In the rows, zero is written as 128.
Known rows, with every way that one mark hangs from another:
k359(k283(k301 k451)): [160 103 111  80 131 123 129 111 112 159 122 103 120 111 172 130 151 127
 109 114 127 112 115 198 135 149 118 130 121 128 136 115 123]
k620(k289): [146 132 109 102 115 149 161 138 123 123 123 113 134 120 136 133 156 126
 104 134 112 113 126 127 137 144 121 132 129 122 140 107 150]
k870(k283(k301 k451 k953)): [165  97 114  91 141 135 122 112 115 171 124 102 115 110 151 134 149 114
 135 107 141 141 108 171 136 149 107 117 144 140 133 102 131]
k289(k493(k283)): [131 143  93  97 158 135 130 131 112 126 115  88 137 114 153 135 148 107
 114 119 139 106 116 110 137 130 136 125 164 119 134 119 142]
k493(k283(k767 k953)): [155 108 109  91 136 125 130 126 116 142 115  93 122 101 157 149 153 113
 122 101 124 137 127 143 147 144 132 114 162 133 128 115 134]
k359(k283(k493 k953)): [152 116 104  91 128 113 126 119 106 169 116 105 114 115 172 133 144 119
 144 105 149 131 123 127 136 153  93 120 124 125 141 114 140]
k493(k283(k953)): [147 124 103  99 150 124 128 130 113 140 119  95 119 109 149 147 140 113
 118 106 143 138 111 122 142 150 110 117 160 127 124 113 143]
k359(k283(k493 k640 k767 k953)): [165  94 107  72 117 105 127 110 107 182 115  99 112 101 180 144 167 125
 145  99 132 126 143 179 145 145  94 118 139 131 140 105 121]
k705(k620(k283(k640) k424)): [175 131 110  93 139 135 184 124  92 143 148 116 149 133 148 116 192 110
 108 129 126 114 141 131 157 147 113 135 129 118 137  64 129]
k767(k283(k301 k451 k640 k953)): [171  91 107  78 136 119 114  93 117 192 125 102 117 111 156 168 159 136
 125 121 133 130 104 213 144 142 101 115 167 134 123 109 125]
k870(k283): [140 140 112 100 141 144 132 127 119 121 128 110 126 132 145 117 150 106
 131 112 136 115 114 110 140 148 112 129 133 132 147 117 134]
k35(k242(k976 k980) k620(k289)): [180 112 111 123 111 145 192 139 129 115 149 135 140 128 144 154 134 135
  87 154 148 150 108 159 117 117 107 123 207 112 142 104 156]
k359(k283(k493)): [142 129 105  91 119 114 132 119 107 146 119 107 122 120 172 124 152 117
 138 106 140 111 129 136 134 149  98 130 121 125 148 117 134]
k870(k283(k451 k493)): [141 125 111 101 120 127 134 113 113 156 122 109 124 118 154 126 152 100
 167 100 157 119 126 159 133 145  82 108 142 138 151 107 130]
k35(k242(k980)): [157 121 120 116 131 143 151 131 118 123 145 121 119 128 143 127 146 143
 108 123 136 132 118 138 138 130 109 127 179 122 136 108 144]
k620(k289(k493(k283))): [138 141  89  93 141 144 156 140 115 122 111  94 146 112 150 147 155 110
 111 134 126 110 121 114 131 130 138 130 156 120 134 113 157]
k640(k283(k767 k953)): [164  99 114  91 127 140 119 131 116 150 117 104 123 121 139 128 159 108
 127 121 125 129 123 164 151 139 139 111 142 129 138 115 137]
k870(k283(k301)): [153 126 117  92 135 140 130 121 116 130 128 103 128 123 148 118 162 118
 120 112 120 122 117 138 133 143 118 146 142 136 145 111 128]
k870(k283(k640)): [144 135 111  90 144 136 131 122 119 133 130 107 123 126 146 126 161 112
 127 111 138 112 118 144 142 144  92 133 142 132 143 105 124]
k289(k620(k283(k493 k953) k424)): [180 123 103 105 128 132 158 128  96 165 136 123 146 125 150 111 168  96
 143  95 134 134 161 108 145 135  90 111 135 114 145  69 160]
k640(k283): [145 129 109  98 133 143 125 135 115 127 122 109 129 134 133 119 151 108
 116 126 134 111 113 152 143 139 121 124 136 123 144 116 139]
k35(k242(k976 k980)): [162 118 110 130 132 139 141 128 117 113 144 130 123 125 149 141 137 146
  96 130 158 143 110 144 127 114 106 113 193 114 143 114 143]
k289(k493 k620(k283)): [150 138  93  97 159 139 148 132 112 137 116 105 156 143 145 111 162 101
 108 114 132  93 151 101 136 115 136 120 140 109 144  90 154]
k980(k242(k976)): [142 125 103 122 127 133 134 131 120 116 124 118 132 123 137 128 141 106
  86 127 168 128 112 122 132 123 104 108 143 108 144 123 123]
k289(k620(k283)): [156 133 106  98 144 131 154 131 115 130 123 115 144 142 142 113 160 108
 105 103 128 105 151 121 140 131 115 123 134 115 141  88 148]
k705(k620): [148 130 120 104 135 137 163 129 110 136 131  96 139 130 135 125 164 124
 101 132 139 119 119 124 142 147 126 130 141 124 137 105 134]
k620(k283(k301 k493) k289): [161 119 107  90  94 114 172 122 107 147 115 113 135 116 153 135 187 122
 128 118 100 118 162 146 127 138 108 150 134 131 145  71 145]
k640(k283(k451 k767)): [157  98 116  89 118 141 126 123 119 148 118 109 129 120 143 127 157 102
 133 121 130 109 126 215 148 135 137 102 142 131 142 114 126]
k620(k283(k451 k493 k767) k289): [159 102 108  89  87 118 174 117 114 158 111 120 135 112 161 142 180 106
 155 114 114 110 172 183 137 139 119 110 130 135 146  77 137]
k289(k493 k620): [146 136 103 102 153 152 137 134 118 139 120  97 155 130 135 113 151 114
 103 120 138 100 133 115 134 112 131 119 151 109 144 110 153]
k767(k283(k640)): [145 134 106  87 138 130 123 108 121 141 129 109 125 132 150 151 159 130
 120 125 127 105 109 153 148 141 106 127 158 127 137 122 129]
k283(k301 k451 k493 k640): [157 100 117  86 107 107 135 101 112 184 123  96 121  93 153 143 171 136
 131 106 132 119 137 232 133 132  76 128 166 135 137  82 116]
k35(k242 k620(k283(k493 k767))): [175 101 116  96 104 109 172 115 116 150 130 113 134 131 155 121 162 103
 151 108 129 131 157 159 131 134 119 121 194 132 148  81 127]
k980(k242): [136 128 113 109 126 138 143 134 122 127 124 110 127 125 130 113 149 103
  98 118 146 116 120 117 144 140 109 120 132 118 136 117 124]
k283(k451): [141 119 112 104 131 138 135 121 122 146 126 109 123 118 144 129 143 120
 120 117 140 110 119 168 142 143 113 109 139 127 136 107 131]
k359(k283(k301 k451 k493 k640)): [162  96 108  71 114  99 131  97 105 186 119  98 118  97 181 142 168 133
 133 103 137 115 132 235 132 143  76 133 141 133 140  96 114]
k35(k242(k976) k620(k283(k301))): [187 101 104 105 130 114 159 115 116 131 137 120 136 135 152 133 148 120
  96 129 143 146 120 165 115 124 120 132 203 118 143  86 129]
k242(k976 k980): [147 131 113 125 129 138 144 131 119 114 140 129 126 121 153 147 143 138
  85 132 145 123 116 137 136 117 108 120 158 114 145 113 141]

Rows:
[173  85 120  84 101 119 119 118 107 176 113  95 124 103 148 133 178 116
 144 111 117 141 139 198 138 130 121 125 161 138 143 101 131] | k640(k283(k301 k493 k767 k953))
[155 121 102  86 144 128 116 109 119 164 126 107 118 127 150 160 152 130
 127 123 137 124 104 144 150 146 101 115 156 126 129 118 137] | k767(k283(k640 k953))
[177 134 108 100 120 153 209 139  96 125 142 126 161 137 143 121 189 105
 108 144 112 120 143 100 149 150 135 136 110 117 140  71 154] | k705(k620(k283 k289 k424))
[167  89 125  92  99 116 128 112 112 178 117  94 121  94 155 138 174 131
 135 103 110 140 148 170 137 134 118 128 163 138 140  94 128] | k283(k301 k493 k767 k953)
[192 119 123 118 107 168 210 144 121 120 170 139 146 127 140 127 150 124
 103 149 115 143 118 143 140 131 113 136 184 115 139  89 162] | k35(k242(k980) k620(k289 k424))
[161  90 115  97 111 113 128 107 111 195 119  97 116  95 152 144 155 128
 141 104 140 141 129 192 132 139  92 114 159 135 134  90 132] | k283(k301 k451 k493 k953)
[167  90 105  79 145 108 126 108 111 181 120  87 115  84 158 163 156 128
 112 102 140 141 113 223 139 144  91 122 180 135 117  93 123] | k493(k283(k301 k451 k640 k953))
[169  97 115  78 127 114 176 109 107 165 124 103 138 123 156 140 190 114
 120 119 132 107 153 204 152 144 127 112 146 133 133  71 111] | k705(k620(k283(k451 k640 k767)))
[173  90 113  72 132 112 127 113 112 162 118  82 120  84 161 159 175 130
 107 101 108 139 132 200 145 138 118 136 184 138 122  97 118] | k493(k283(k301 k640 k767 k953))
[166  83 115  88 127 126 129 112 123 182 121 102 116  98 151 148 158 126
 127 110 131 124 133 212 152 140 112  99 156 133 127  93 119] | k283(k451 k640 k767 k953)
[145 113 109  98 113 124 126 120 109 163 117 108 128 120 142 129 154 102
 155 115 156 116 124 201 137 137  93 103 147 130 148 105 135] | k640(k283(k451 k493))
[165 100 126  80 113 125 133 112 121 150 125  94 125  99 151 134 184 140
  99 114  92 112 143 203 146 131 127 145 161 133 136  95 110] | k283(k301 k640 k767)
[160  95 116  93 115 126 126 109 114 180 117 105 118 105 161 137 158 101
 180  94 148 137 137 172 139 144 100  95 150 145 145 105 128] | k870(k283(k451 k493 k767 k953))
[173 133 115 106 107 164 195 144 123 126 152 126 153 124 136 122 155 104
 100 146 106 122 121 130 143 144 123 137 142 117 142  91 153] | k35(k620(k289 k424))
[179 128 100  95 147 154 157 129  99 143 135 113 166 130 149  97 184 102
  99 118 106 103 155 116 140 111 143 137 139 108 145  73 153] | k289(k493 k620(k283(k301) k424))
[166 137 102 102 116 155 182 139 106 117 137 137 146 130 147 119 174 103
 114 132 100 111 146 103 149 147 127 135 108 117 143  76 156] | k620(k283 k289 k424)
[175 122  99 103 105 137 176 131  97 157 131 133 138 118 152 129 174 104
 149 121 117 137 153 100 144 148 101 122 118 120 142  64 163] | k620(k283(k493 k953) k289 k424)
[163  83 116  88 107 111 130 104 115 198 118  98 115  91 158 151 165 125
 153 100 140 130 145 217 146 137  89  97 165 137 134  86 120] | k283(k451 k493 k640 k767 k953)
[170  75 123  92  98 114 128 103 114 196 116  94 117  86 159 146 168 128
 147 101 122 139 146 211 137 134 113 110 163 142 135  91 124] | k283(k301 k451 k493 k767 k953)
[165  84 126  80  93 110 136  97 115 186 120  94 124  86 160 144 185 135
 136 102 114 116 154 252 138 127  99 123 172 141 140  84 107] | k283(k301 k451 k493 k640 k767)
[150 112 120  90 102 116 137 113 117 158 122 101 127 103 154 136 179 126
 137 104 118 111 154 183 144 131 100 125 162 134 145  94 116] | k283(k493 k640 k767)
[168 107 108  80 138 122 113 101 116 172 127 100 119 117 153 161 164 140
 116 123 120 131 106 171 144 141 109 134 165 130 126 112 130] | k767(k283(k301 k640 k953))
[160 147  95 103 159 160 148 139 102 126 133  98 168 116 147 115 158  93
 106 113 134 112 130 112 142 115 129 121 162 109 139 106 159] | k289(k493(k283) k620(k424))
[151 114 114  83 106 115 134 116 109 148 115 104 126 112 179 127 164 117
 143 103 122 110 145 157 140 144 117 126 126 130 150 121 124] | k359(k283(k493 k767))
[172 102 111  92 118 114 150 122 108 170 113 108 140 121 155 125 174 106
 144  89 126 128 175 139 140 127 110 109 149 126 144  78 148] | k289(k620(k283(k493 k767 k953)))
[151 123  96  91 143 141 183 130 106 147 111  83 159 113 149 156 166 106
 113 143 151 117 116 154 131 134 139 113 159 124 128 104 151] | k705(k620(k289(k493(k283(k451)))))
[161 110 110  70 135 118 128 114 110 152 124  98 120 111 170 131 168 138
  94 114 115 109 121 187 138 145 107 154 133 126 135 108 117] | k359(k283(k301 k640))
[179  70 120  82 120 133 117 117 114 178 115  98 122 104 145 137 165 114
 126 118 122 135 122 233 145 135 138 109 152 137 132 105 127] | k640(k283(k301 k451 k767 k953))
[155 133 105  99 124 116 155 125 108 146 119 114 146 134 148 115 168 105
 133  94 134 110 165 127 133 127  92 122 144 120 150  81 149] | k289(k620(k283(k493)))
[168 118 107 101 136 124 169 125 121 131 138 117 131 147 143 117 144 104
 119 121 137 127 127 131 132 142 118 127 180 121 139  85 137] | k35(k242 k620(k283))
[171 121 109  96  83 139 185 130 101 136 131 132 149 115 159 121 194 101
 147 118  91 114 177 131 147 138 127 127 121 127 152  71 145] | k620(k283(k493 k767) k289 k424)
[174 115  98 114 137 120 162 122 118 123 137 126 135 145 149 133 136 108
 107 130 159 139 118 137 121 129 115 114 193 113 146  92 135] | k35(k242(k976) k620(k283))
[154 120 102  90 125 112 117 102 112 180 122 105 118 120 154 164 159 127
 155 113 145 129 117 151 143 142  80 113 168 129 137 110 136] | k767(k283(k493 k640 k953))
[134 128  94  96 156 133 131 122 113 146 113  89 135 108 156 143 142 103
 124 117 153 105 114 154 137 130 130 107 165 123 130 115 137] | k289(k493(k283(k451)))
[165 101 112  91 115 118 117 121 103 175 116  97 121 112 141 131 165 116
 138 114 135 142 124 177 132 135 100 130 156 132 142  99 141] | k640(k283(k301 k493 k953))
[148 132 102  97 102 119 173 129 111 137 115 120 136 126 151 134 173 112
 139 119 118 112 158 119 132 143 103 133 126 127 148  79 151] | k620(k283(k493) k289)
[172  84 122  80 101 108 128 106 113 188 119  90 118  87 157 146 183 139
 133 103 110 136 151 201 140 131 100 133 171 139 136  84 119] | k283(k301 k493 k640 k767 k953)
[178 121 114  99 106 136 166 125 100 146 135 124 160 122 156 104 190  97
 142  93 108 112 184 136 149 123 116 118 137 119 155  73 143] | k289(k620(k283(k493 k767) k424))
[159  99 109  83 113 112 127 116 107 171 113 102 116 107 179 135 158 118
 148 100 130 130 140 148 141 147 115 116 128 131 142 117 132] | k359(k283(k493 k767 k953))
[153  99 113  81 104 114 134 108 110 167 114 104 123 106 182 133 160 114
 153 101 134 109 142 200 140 144 113 107 127 133 147 116 121] | k359(k283(k451 k493 k767))
